In the rows, 128 means zero.
Known rows, with every step that occurs
r > j > z > e > v: [158 145 142 195 133 153 138 123 119 120 178 134 108 129 183 139  76 145
 150 128 119 105 190 149 112]
z > e: [150 132 134 135 113 134 174 124 119 161  96 116 125 137 128 122 112 122
 130 125 113 114 159 138 105]
t > w: [147 103 124 142 118 151 180 117 115 113 138 147 143 124 154 132 127 118
 146 139 129 117 131 131 143]
r > j > z > e > l > x > a: [103 134 142 166 203 172 131 122  90  87 156 126 118 102 160 129  60 124
 191 136 124  80 134 222 102]
j > z > e > k: [167 152 165 163 151  94 178 132 110 119 105 119 162 129 218 129  96 144
 143 130 150 121 165 134 121]
r > j > z > e > l > x > k: [120 121 156 187 181 156 128 104 104  74 161 130 113  98 191 128  79 146
 175 137 115  88 134 126 112]
r > j > z > e: [162 158 126 156 153 164 140 129 100  92 148 120 125 131 149 138  78 143
 159 138 134  96 167 151  97]
x > k: [112 108 151  89 119 106 118 113 161 115 145 121 132 120 159 120 127 135
 129 126 125 139 125  77 137]
r > j > z: [141 152 119 150 170 158  96 133 107  61 180 131 130 121 147 143  93 150
 157 140 147 108 137 144 120]
w > t > x > k > e > v > j > z: [182  82 145  52  86 116 108 127 158 185 160 170 195 125 225 140  64 142
 164 124  93 117 140  85 126]
e > l > x: [ 99 110 135 198 163 143 125 119 100 122 123 144 111 104 142 126 131 124
 144 130 108 113  98 158 134]
k > e > z: [151 163 169  89 117 108 181 140 166 171 130 144 143 133 111 123 100 128
 133 120 150 135 125  67 137]
x > l > e > v > j: [ 93  83 178 119  96 190  72 104 133 226 188 150 103 128 153 101 105 102
 143 115  92 109 141 139 132]
v > j > z > e: [178 144 147 125 120 183 134 128 108 168  92 125 174 142 199 135  88 134
 157 132  82 103 161 182 107]
j > z: [140 139 117 127 133 132  90 128 127  90 145 139 163 114 173 136 105 144
 141 140 125 138 122 135 128]
v > j: [142 127 153 120 128 171 128 131 116 172 109 125 143 147 151 132 125 124
 143 123  98 107 135 165 131]
k > e > l > x > a: [ 83 106 154  95 183 122 129 133 135 154 133 140 131 109  93 112  92 106
 168 132 123 101  81 180 135]
a > x: [139 142  82 155 137 119 115 129 115 148 141 143 117 127 122 122 140 122
 120 128 104 138 111 214 136]
e > k > x > a: [122 135 189  93 173  56 169 159 144 125 134 141 150 149 138 118 110 119
 130 115 163 115 137 142 145]
r > j > z > e > k > x > l: [168 157 213 162 196 138 144 140 112 112 169 149 110 147 157 131  60 127
 150 125 163  64 180  95 112]
a > x > k > e > v > j: [149 110 158 103 114 116 112 122 173 242 169 153 128 146 159 112 117 125
 133 116  58 122 125 173 166]
w > t > x > k > e > v > j: [168  70 155  51  79 114 147 127 159 223 143 159 161 140 176 133  88 125
 151 112  95 109 146  80 126]
j > z > e > l: [166 146 141 173 162 165 141 115 120 116 112 152 138 100 210 130  90 134
 141 138  98 135 153 176 103]
l > x > k: [ 79  88 143 125 113  93 111 114 130 118 140 114 133 119 136 120 130 135
 148 127 119 110  94  71 144]
a > x > l: [121 125 117 134 147 161  74 110 134 177 169 149  89 120 123 119 121 100
 124 123 106 123 108 183 135]
t > x: [148 109  79  92 125 130 133 125 106 126 142 132 124 124 160 134 125 122
 137 133 141 119 103 140 125]
a > x > k > e: [139 124 114  75 138  81 115 126 167 170 158 142 130 128 102 107 122 128
 127 131 105 136  92 141 147]

Rows
[106  94 169 119 104 196  37 104 132 190 204 162 137 114 197 110  81 119
 156 127  90 119 135 145 132] -> x > l > e > v > j > z
[ 91 110  90 116 125 147  63 107 113 176 190 152  95 108  91  90 122  98
 128 130 110 132  93 187 123] -> a > x > l > e
[185 141 237 129 162 157 141 139 119 189 114 153 160 158 208 129  69 119
 149 120 111  72 172 123 124] -> v > j > z > e > k > x > l
[ 95 118 131 143 156 102 105 113 106 171 183 145  95 116 131  89 128 104
 125 123 147 128 103 181 138] -> a > x > l > e > k
[158 132 141 174 100 129 134 121 138 153 143 141 141 123 211 132  86 140
 135 127  95 135 178 139 118] -> j > z > e > v
[ 87  97 108 157 104 136  61 101 133 203 220 167  73 107 124  91 120 100
 119 121  96 143 117 184 138] -> a > x > l > e > v
[152 135 151 173 154 162 174 113 122 151  95 141 107 115 164 121 113 118
 128 126 103 126 161 166 104] -> z > e > l
[ 84 103 175 117 149 112 118 112 117 147 170 131 108 117 137  96 117 111
 135 124 175 118 121  93 131] -> x > l > e > k
[135 142 192  50 109  87 172 126 198 158 149 138 149 125 139 115  99 135
 133 118 150 143 121  16 145] -> x > k > e > z
[103 120 142 138 138  68 156 129 103 123 142 124 136 123 135  97 135 131
 129 127 170 133 123 122 133] -> l > e > k
[125 101 181 116 106 176  40 127 135 192 203 191 145 131 165 108  78 120
 142 126  78 107 139 121 131] -> k > x > l > e > v > j > z
[166 128 171 117 120 150  99 138 150 195 155 156 169 140 182 133  80 140
 155 132  83 114 139 151 148] -> k > e > v > j > z
[146 119 149 177  93 125 171 120 139 184 125 129 109 136 164 124 110 123
 123 115  97 124 184 133 119] -> z > e > v
[142 126 134 113 177 109 119 115 168 162 156 168 111 105 138 106 121 124
 123 132  95 146  93 171 147] -> a > x > k > e > l
[162 119 176 166  90 167 171 121 128 232 107 128 121 156 186 128 107 119
 137 110  69 104 190 171 122] -> z > e > v > j
[152 142 181 154 160  59 173 157 124 122 120 150 141 152 135 124 131 134
 113 120 153 112 143  94 144] -> e > k > x
[ 91  79 169 121 101  70 118 121 165 177 170 134 128 127 120 113 109 135
 146 122 105 107 105  51 160] -> l > x > k > e > v
[180 145 168 162 161 208 139 117 109 161  93 149 152 119 233 133  87 131
 155 133  69 113 161 213 108] -> v > j > z > e > l
[131 113 179  85 170 118 131 115 180 140 143 152 125 105 145 111 110 129
 133 132 119 136 110  89 139] -> x > k > e > l
[ 92 119 164  75 153  39 156 154 124 126 155 145 154 138 103  88 111 117
 135 122 168 124 124 145 132] -> l > e > k > x > a
[118 127 149  62 142 100 126 152 151 131 141 148 147 142  95 120 104 114
 133 123 126 118 128 148 127] -> k > x > a
[119 107 155 169 147 134 122 102 122 106 122 138 146  91 217 122  91 141
 161 137  91 118 120 121 119] -> j > z > e > l > x > k
[144 141 194  99 158  62 212 155 136 157 100 129 147 158 137 112  95 112
 134 113 149 101 171 153 120] -> z > e > k > x > a
[163 120 148 104 122 120  75 124 171 207 184 165 161 132 205 121  92 142
 146 128  54 134 118 184 166] -> a > x > k > e > v > j > z
[134 127 214 128 171 104 135 138 142 148 147 157 114 145 139 122 110 112
 118 115 158  97 140  72 144] -> e > k > x > l
[203 158 202 152 153 112 182 156 103 167  88 148 185 166 206 131  89 141
 143 123 108  87 176 153 124] -> v > j > z > e > k > x
[160  78 155  40 104 127 131 121 162 216 170 142 137 144 198 123 101 125
 152 122  99 102 115 100 154] -> t > x > k > e > v > j
[ 99 143 120 116 108 142 106 106 136 189 192 162  98 105 121  92 114 100
 125 116 131 150 103 148 129] -> a > x > l > e > z
